Each row was made from one walk, in order. Every step used is in the known rows, and no mark comes twice. Write each row's walk.
Known rows
t f: [-0.15 -0.15 -0.02 -0.13  0.06  0.13  0.02  0.01 -0.12  0.23 -0.20  0.12
 -0.24  0.11 -0.04  0.10  0.00  0.02 -0.18 -0.05  0.24 -0.07 -0.15 -0.32
 -0.10 -0.10 -0.18 -0.08  0.41]
t l b: [-0.17 -0.17  0.02  0.14  0.30  0.11 -0.17  0.14 -0.02  0.24  0.24 -0.03
  0.01  0.11 -0.06  0.13  0.21  0.07  0.14 -0.02  0.10 -0.05 -0.19 -0.26
 -0.18  0.18 -0.24  0.16 -0.42]
b q: [-0.08 -0.12  0.12  0.11  0.17 -0.02 -0.15 -0.16 -0.12  0.19  0.06 -0.23
 -0.10 -0.02 -0.02  0.17  0.17 -0.04 -0.03 -0.03  0.19  0.01 -0.10 -0.04
  0.09 -0.13 -0.15  0.10 -0.12]
f q l b: [-0.17 -0.16  0.08  0.18  0.30 -0.07 -0.20  0.13 -0.06  0.19  0.41  0.10
 -0.08  0.02 -0.04  0.17  0.07  0.00 -0.20 -0.09  0.08 -0.11 -0.13  0.13
 -0.06  0.14 -0.12  0.39  0.03]
a q t f: [-0.11 -0.01 -0.10 -0.28  0.19  0.06 -0.04  0.03 -0.14  0.22 -0.63 -0.08
 -0.22  0.13 -0.07  0.10  0.03 -0.19 -0.38 -0.14  0.20 -0.01 -0.15 -0.33
 -0.28 -0.09 -0.26  0.11  0.89]
e l b: [-0.12 -0.13 -0.08  0.17  0.01  0.07 -0.26 -0.09 -0.04  0.17  0.36  0.05
  0.00  0.03 -0.10  0.22  0.09  0.04  0.07 -0.16  0.05 -0.11 -0.11 -0.22
 -0.10 -0.07 -0.12  0.14 -0.58]
e l b q: [-0.08 -0.20  0.01  0.27  0.05  0.03 -0.35 -0.20 -0.03  0.32  0.53 -0.15
  0.02 -0.04 -0.10  0.23  0.21  0.06  0.19 -0.15  0.05 -0.06 -0.10 -0.21
 -0.05 -0.17 -0.10  0.17 -0.78]
e l: [-0.15 -0.07 -0.02  0.11 -0.18  0.03 -0.14 -0.10 -0.07  0.07  0.22  0.08
 -0.06  0.04 -0.11  0.18  0.00 -0.02 -0.10 -0.16  0.08 -0.08 -0.10  0.01
 -0.09 -0.13 -0.12  0.03 -0.16]
z a q l: [ 0.01  0.06  0.08 -0.02  0.41 -0.10 -0.04  0.16 -0.06 -0.02  0.01 -0.13
 -0.16 -0.03 -0.12  0.17 -0.02 -0.25 -0.22 -0.01  0.09  0.10 -0.12  0.18
 -0.19 -0.07 -0.17  0.30  0.30]
l b: [-0.06 -0.09 -0.05  0.07  0.33  0.07 -0.17 -0.07 -0.07  0.10  0.08 -0.01
 -0.07  0.04 -0.02  0.19  0.16 -0.01  0.02 -0.08  0.16 -0.08 -0.11 -0.28
 -0.03  0.05 -0.16  0.23 -0.26]
t l: [-0.20 -0.13  0.08  0.08  0.12  0.09 -0.04  0.15 -0.06  0.17  0.06  0.01
 -0.06  0.14 -0.06  0.10  0.09  0.03 -0.04 -0.02  0.12 -0.02 -0.18 -0.04
 -0.14  0.11 -0.24  0.04  0.00]
a l b q: [-0.08 -0.11  0.09  0.22  0.18  0.04 -0.23  0.02  0.00  0.26  0.52 -0.35
 -0.04  0.05 -0.02  0.27  0.14 -0.06  0.08 -0.13  0.19 -0.01 -0.13 -0.22
 -0.16 -0.03 -0.20  0.18 -0.55]
f e l b: [-0.15 -0.05 -0.03  0.16  0.10 -0.11 -0.24  0.09 -0.08  0.12  0.38  0.13
 -0.09  0.04 -0.11  0.20  0.12 -0.16 -0.07 -0.12  0.12 -0.02 -0.09 -0.15
 -0.28  0.00 -0.17  0.09 -0.63]
a l b q f h: [-0.14 -0.13 -0.02  0.14  0.40  0.06 -0.27 -0.04 -0.02  0.20  0.67 -0.41
 -0.04  0.13 -0.05  0.26  0.18 -0.05 -0.01  0.00  0.15  0.04 -0.11 -0.07
 -0.20  0.00 -0.17  0.29 -0.34]
z l b: [-0.03 -0.05 -0.07  0.12  0.39  0.01 -0.21  0.01 -0.14  0.09 -0.16  0.06
 -0.14 -0.10 -0.08  0.18  0.27 -0.08  0.06  0.02  0.16 -0.17 -0.12 -0.34
 -0.12  0.04 -0.15  0.36 -0.49]
f h: [-0.21 -0.04 -0.03  0.05  0.22 -0.02  0.04  0.05 -0.12 -0.07 -0.29 -0.06
 -0.12  0.13 -0.10  0.10  0.18  0.05 -0.18  0.04  0.13  0.06 -0.09  0.18
 -0.12  0.13 -0.13  0.10  0.33]
f e l b q t: [-0.14 -0.07 -0.01  0.15  0.28 -0.17 -0.30 -0.11 -0.10  0.28  0.54 -0.05
 -0.02  0.00 -0.11  0.23  0.29 -0.22 -0.08  0.01  0.12  0.05 -0.09 -0.21
 -0.34 -0.14 -0.18  0.13 -0.60]
z l b q f: [ 0.00 -0.15 -0.05  0.10  0.60  0.04 -0.40 -0.23 -0.16  0.25  0.24 -0.15
 -0.10 -0.13 -0.05  0.24  0.31 -0.15  0.09  0.08  0.15 -0.16 -0.10 -0.37
  0.01 -0.14 -0.12  0.47 -0.65]
x q: [-0.13  0.02  0.03 -0.05 -0.13 -0.06 -0.16  0.00 -0.16  0.14 -0.41  0.12
 -0.11  0.07  0.02  0.12 -0.04 -0.11 -0.02  0.00  0.22 -0.01 -0.12 -0.15
 -0.02  0.04 -0.12 -0.01  0.24]
e l b q f h: [-0.14 -0.21 -0.10  0.20  0.28  0.05 -0.40 -0.24 -0.07  0.27  0.66 -0.20
  0.04  0.05 -0.14  0.23  0.25  0.07  0.10 -0.03  0.01 -0.02 -0.08 -0.06
 -0.09 -0.15 -0.07  0.27 -0.63]
z a l: [-0.04  0.07  0.06  0.06  0.36 -0.02  0.02  0.09 -0.03 -0.05  0.30 -0.14
 -0.18  0.04 -0.08  0.21 -0.03 -0.18 -0.09 -0.02  0.23  0.10 -0.15  0.03
 -0.33 -0.04 -0.20 -0.08 -0.05]
z a l b: [ 0.00  0.02  0.00  0.12  0.53  0.02 -0.10  0.08  0.01  0.04  0.45 -0.17
 -0.12  0.01 -0.09  0.24  0.06 -0.13  0.07 -0.01  0.21  0.07 -0.15 -0.15
 -0.35  0.01 -0.20  0.03 -0.45]
t q e l b: [-0.17 -0.15  0.01  0.13  0.31  0.00 -0.13  0.12 -0.07  0.20  0.11  0.07
  0.09  0.17 -0.13  0.14  0.10 -0.06 -0.05 -0.10 -0.06 -0.05 -0.10 -0.29
 -0.04  0.02 -0.08 -0.10 -0.25]
b q f e l: [-0.14 -0.13  0.04  0.07  0.20 -0.08 -0.35 -0.22 -0.14  0.22  0.61 -0.11
 -0.10  0.02 -0.07  0.23  0.11 -0.25 -0.16 -0.02  0.13  0.01 -0.06  0.02
 -0.04 -0.28 -0.14  0.13 -0.33]
x q f: [-0.12 -0.03 -0.05 -0.19  0.04  0.01 -0.27 -0.17 -0.18  0.14 -0.11  0.12
 -0.11  0.11  0.05  0.17 -0.11 -0.19 -0.10  0.05  0.20 -0.05 -0.10 -0.16
  0.05 -0.06 -0.13  0.11  0.38]
z a l b q e: [ 0.04 -0.07  0.09  0.14  0.71 -0.03 -0.14  0.08 -0.01  0.14  0.69 -0.26
  0.02 -0.06 -0.09  0.26  0.18 -0.23  0.08  0.15  0.16  0.14 -0.11 -0.15
 -0.19 -0.04 -0.17  0.05 -0.69]
l b q: [-0.04 -0.16  0.04  0.17  0.39  0.02 -0.27 -0.16 -0.06  0.28  0.19 -0.24
 -0.02 -0.04 -0.01  0.21  0.26  0.01  0.14 -0.06  0.16 -0.02 -0.10 -0.29
  0.04 -0.06 -0.15  0.26 -0.55]

Which walk is each row?
[-0.11 -0.20  0.10  0.12  0.09 -0.03 -0.20 -0.09 -0.10  0.18  0.46 -0.07
  0.10 -0.05 -0.12  0.20  0.17 -0.13 -0.06  0.06  0.03  0.02 -0.06 -0.02
  0.15 -0.20 -0.08  0.07 -0.44] -> b q e l
[-0.12 -0.28  0.11  0.17  0.49  0.07 -0.21  0.13 -0.05  0.36  0.53 -0.14
  0.15  0.02 -0.08  0.16  0.33 -0.01  0.16  0.15  0.05  0.04 -0.14 -0.25
  0.01  0.11 -0.20  0.19 -0.73] -> t l b q e
[-0.14 -0.02  0.12 -0.05 -0.12 -0.12 -0.12  0.13 -0.13  0.17  0.12  0.14
 -0.05  0.08  0.01  0.16 -0.11 -0.15 -0.15  0.02  0.11  0.00 -0.12  0.05
 -0.03  0.03 -0.08  0.20  0.33] -> x q l
[-0.24 -0.22  0.10 -0.04  0.08  0.00 -0.03  0.19 -0.11  0.32  0.15  0.21
 -0.25  0.11 -0.06  0.08 -0.05  0.03 -0.32 -0.07  0.16 -0.11 -0.18  0.01
 -0.12 -0.01 -0.14  0.11  0.61] -> t f q l
[-0.07 -0.01 -0.01 -0.14  0.17  0.00 -0.08  0.18 -0.13 -0.07 -0.56 -0.03
 -0.05  0.02 -0.08  0.14  0.02 -0.30 -0.33 -0.05  0.10  0.02 -0.05 -0.06
  0.10  0.05 -0.18  0.24  0.39] -> a q e
[-0.06 -0.09 -0.06  0.00  0.09  0.03 -0.26  0.14 -0.06  0.06 -0.14  0.00
  0.06 -0.01 -0.15  0.19  0.07 -0.21 -0.13 -0.13 -0.01 -0.03 -0.06 -0.19
  0.00  0.00 -0.15  0.29 -0.25] -> a q e l b
[-0.14 -0.08 -0.13  0.01  0.30 -0.02 -0.36 -0.11 -0.11  0.10  0.67  0.12
 -0.09  0.07 -0.07  0.24  0.05 -0.25 -0.18 -0.06  0.11 -0.06 -0.06 -0.17
 -0.14 -0.14 -0.17  0.23 -0.37] -> q f e l b
[-0.04 -0.19 -0.03  0.05  0.53  0.10 -0.39 -0.31 -0.10  0.27  0.47 -0.23
 -0.02  0.00  0.01  0.25  0.18 -0.06  0.05 -0.02  0.15 -0.05 -0.08 -0.31
  0.12 -0.15 -0.15  0.34 -0.44] -> l b q f
[-0.23 -0.20  0.04 -0.04  0.08  0.05 -0.07  0.08 -0.13  0.30 -0.30  0.19
 -0.31  0.09 -0.05  0.05  0.01  0.04 -0.22 -0.08  0.27 -0.11 -0.17 -0.17
 -0.14  0.00 -0.19 -0.09  0.53] -> t f q
[-0.07 -0.15  0.02 -0.02  0.35  0.06 -0.28 -0.33 -0.14  0.18  0.36 -0.23
 -0.08  0.02  0.01  0.22  0.09 -0.11 -0.13 -0.01  0.17 -0.01 -0.07 -0.04
  0.16 -0.24 -0.14  0.22  0.02] -> b q f
[-0.10 -0.22 -0.07  0.06  0.18  0.07 -0.29 -0.25 -0.06  0.51  0.47 -0.08
 -0.01  0.04 -0.11  0.21  0.25  0.05  0.04 -0.08  0.10 -0.06 -0.15 -0.46
 -0.25 -0.26 -0.14  0.07 -0.42] -> e l b q t f
[-0.13 -0.08  0.02 -0.05 -0.23 -0.07 -0.20  0.06 -0.15  0.15 -0.01  0.27
  0.09  0.04 -0.08  0.15 -0.06 -0.20 -0.06  0.10  0.07  0.00 -0.08 -0.09
  0.03 -0.02 -0.06 -0.05 -0.09] -> x q e l
[-0.01 -0.11  0.02  0.20  0.45 -0.03 -0.31 -0.08 -0.14  0.24 -0.02 -0.14
 -0.11 -0.16 -0.08  0.20  0.38 -0.08  0.17  0.06  0.17 -0.12 -0.12 -0.35
 -0.06 -0.05 -0.12  0.36 -0.75] -> z l b q
[-0.10 -0.15 -0.03 -0.02  0.60 -0.05 -0.20 -0.10 -0.13  0.46  0.25 -0.10
 -0.12  0.04 -0.03  0.18  0.32 -0.15 -0.08  0.06  0.24  0.04 -0.13 -0.51
 -0.29 -0.11 -0.23  0.12 -0.22] -> l b q t f e
[-0.08 -0.11  0.03  0.07  0.32  0.01 -0.11  0.07 -0.05  0.12  0.59  0.01
  0.01  0.04 -0.03  0.22  0.06 -0.05 -0.15 -0.08  0.05 -0.06 -0.10 -0.07
  0.01  0.04 -0.12  0.46 -0.14] -> q l b
[-0.13 -0.18 -0.09 -0.01  0.61  0.03 -0.15 -0.16 -0.12  0.42  0.11 -0.23
 -0.05  0.08 -0.09  0.15  0.39  0.09 -0.02  0.12  0.15  0.06 -0.14 -0.37
 -0.29 -0.05 -0.16  0.16 -0.05] -> l b q t f h
[-0.14 -0.23  0.12  0.23  0.36  0.07 -0.24  0.04 -0.02  0.41  0.36 -0.23
  0.03  0.04 -0.06  0.16  0.30  0.09  0.25  0.04  0.11 -0.01 -0.18 -0.25
 -0.12  0.07 -0.23  0.18 -0.68] -> t l b q
[-0.07 -0.15 -0.01  0.07  0.61 -0.03 -0.38 -0.16 -0.12  0.23  0.51 -0.16
 -0.09  0.01  0.00  0.24  0.25 -0.20 -0.01  0.02  0.18 -0.01 -0.07 -0.29
 -0.01 -0.12 -0.18  0.34 -0.54] -> l b q f e
[-0.23 -0.15  0.00  0.11  0.48  0.00 -0.21  0.03 -0.07  0.32  0.09  0.07
 -0.04  0.11 -0.06  0.11  0.24  0.00 -0.11  0.02  0.13 -0.04 -0.19 -0.11
 -0.36  0.20 -0.26  0.13  0.16] -> f q t l b
[-0.10 -0.15  0.00  0.01  0.31  0.08 -0.17 -0.04 -0.03  0.43  0.52 -0.30
 -0.07  0.12 -0.02  0.24  0.16 -0.07 -0.06 -0.06  0.24 -0.01 -0.18 -0.50
 -0.36 -0.10 -0.24  0.06 -0.17] -> a l b q t f
[-0.09 -0.14  0.18  0.11  0.20 -0.08 -0.10 -0.04 -0.08  0.20  0.57 -0.20
 -0.04  0.00 -0.03  0.20  0.10 -0.07 -0.18  0.01  0.09  0.02 -0.10  0.16
  0.08 -0.14 -0.10  0.30 -0.04] -> b q l
[-0.02 -0.21  0.04  0.10  0.52  0.03 -0.23 -0.06 -0.09  0.22  0.34 -0.14
  0.09 -0.06 -0.04  0.21  0.29 -0.10  0.05  0.08  0.11  0.01 -0.05 -0.30
  0.17  0.00 -0.13  0.26 -0.60] -> l b q e
[-0.08 -0.07  0.01  0.12  0.36  0.01 -0.21 -0.09 -0.02  0.26  0.59 -0.38
  0.00  0.09 -0.01  0.28  0.20 -0.12 -0.06 -0.07  0.19  0.03 -0.14 -0.28
 -0.27 -0.05 -0.22  0.19 -0.29] -> a l b q t
[-0.10 -0.17 -0.08  0.06  0.20  0.06 -0.20  0.01 -0.07  0.07  0.47  0.16
  0.13 -0.01 -0.12  0.21  0.13 -0.12 -0.05  0.00  0.01 -0.06 -0.05 -0.22
  0.08 -0.03 -0.10  0.14 -0.54] -> q e l b
[-0.26 -0.07 -0.04 -0.01  0.52  0.02 -0.04 -0.01 -0.14  0.08 -0.26 -0.11
 -0.14  0.32 -0.07  0.08  0.04  0.00 -0.26 -0.05  0.05  0.01 -0.11  0.02
 -0.12  0.04 -0.10 -0.05  0.62] -> t q f h
[-0.15  0.02 -0.02 -0.18  0.08 -0.13 -0.29 -0.02 -0.21  0.11 -0.07  0.17
 -0.17  0.12  0.04  0.15 -0.08 -0.36 -0.19  0.08  0.24  0.01 -0.08 -0.10
 -0.08 -0.03 -0.16  0.07  0.28] -> x q f e
[-0.05 -0.04  0.02  0.00  0.19 -0.02 -0.18  0.20 -0.04  0.11 -0.05 -0.14
 -0.08  0.03 -0.06  0.20  0.02 -0.16 -0.19 -0.20  0.04 -0.05 -0.11 -0.05
 -0.05  0.05 -0.17  0.55  0.15] -> a q l b
[-0.18 -0.23 -0.01  0.17  0.19 -0.02 -0.28  0.08 -0.09  0.16  0.28  0.23
  0.04 -0.02 -0.13  0.16  0.11 -0.08 -0.11 -0.03  0.03 -0.09 -0.08 -0.03
  0.00  0.07 -0.11  0.13 -0.34] -> f q e l b
[-0.08 -0.21 -0.06  0.15  0.19  0.08 -0.45 -0.32 -0.05  0.32  0.75 -0.15
  0.03  0.01 -0.08  0.27  0.15  0.00  0.10 -0.11  0.03 -0.09 -0.09 -0.21
  0.02 -0.28 -0.10  0.25 -0.72] -> e l b q f
[-0.09 -0.07  0.05  0.00  0.05 -0.09 -0.22  0.10 -0.09  0.25  0.23  0.11
  0.01  0.06  0.01  0.19 -0.02 -0.11  0.01  0.02  0.09 -0.03 -0.12 -0.16
 -0.04  0.08 -0.08  0.31 -0.07] -> x q l b
[-0.15 -0.13  0.09  0.06  0.41  0.00 -0.12 -0.15 -0.10  0.35  0.28 -0.26
  0.02  0.09 -0.05  0.14  0.29 -0.04 -0.09  0.11  0.13  0.07 -0.17 -0.10
 -0.21 -0.06 -0.24  0.07  0.01] -> b q t l
[-0.19 -0.06 -0.01 -0.06  0.43  0.06 -0.11 -0.09 -0.14  0.12 -0.14 -0.04
 -0.14  0.27 -0.01  0.13 -0.06 -0.10 -0.24 -0.15  0.09 -0.08 -0.12 -0.14
  0.01 -0.07 -0.14 -0.05  0.55] -> t q f
[-0.19 -0.25  0.04  0.01  0.22  0.02 -0.13  0.19 -0.08  0.40  0.28  0.19
 -0.20  0.08 -0.06  0.12  0.02  0.05 -0.19 -0.10  0.15 -0.13 -0.18 -0.16
 -0.15  0.04 -0.14  0.21  0.25] -> t f q l b
[-0.22 -0.07 -0.04  0.09  0.42 -0.06 -0.28  0.01 -0.10  0.22  0.31  0.04
 -0.10  0.24 -0.07  0.16  0.03 -0.18 -0.13 -0.19  0.04 -0.06 -0.10 -0.26
 -0.23 -0.08 -0.15 -0.04 -0.18] -> t q f e l b
[-0.21 -0.18  0.05  0.11  0.03 -0.06 -0.19  0.08 -0.12  0.08  0.22  0.26
 -0.01  0.00 -0.13  0.13  0.03 -0.11 -0.25 -0.02  0.06 -0.08 -0.07  0.19
  0.03  0.04 -0.10  0.03  0.03] -> f q e l
[-0.16 -0.11 -0.08 -0.01  0.52  0.08 -0.11 -0.04 -0.07  0.28  0.25 -0.04
  0.06  0.14 -0.05  0.16  0.26 -0.04 -0.07  0.07  0.10 -0.01 -0.18 -0.34
 -0.33  0.11 -0.27  0.16 -0.03] -> q t l b
[-0.20 -0.06 -0.03 -0.07  0.35  0.06  0.00 -0.02 -0.09  0.19  0.16  0.00
  0.00  0.17 -0.05  0.12  0.16 -0.08 -0.24  0.08  0.12  0.01 -0.18 -0.12
 -0.30  0.06 -0.27  0.04  0.33] -> q t l
[-0.20 -0.06 -0.13 -0.10  0.41  0.08 -0.10 -0.13 -0.15 -0.06  0.10 -0.06
 -0.12  0.17 -0.07  0.15  0.07 -0.06 -0.29  0.06  0.12  0.00 -0.07  0.13
 -0.03  0.00 -0.13  0.24  0.43] -> q f h
[-0.01  0.02  0.01 -0.03  0.35 -0.05 -0.12  0.10 -0.08 -0.06 -0.13 -0.01
 -0.05 -0.07 -0.20  0.16  0.01 -0.29 -0.15  0.04  0.06  0.11 -0.07  0.06
 -0.15 -0.12 -0.15  0.07 -0.06] -> z a q e l
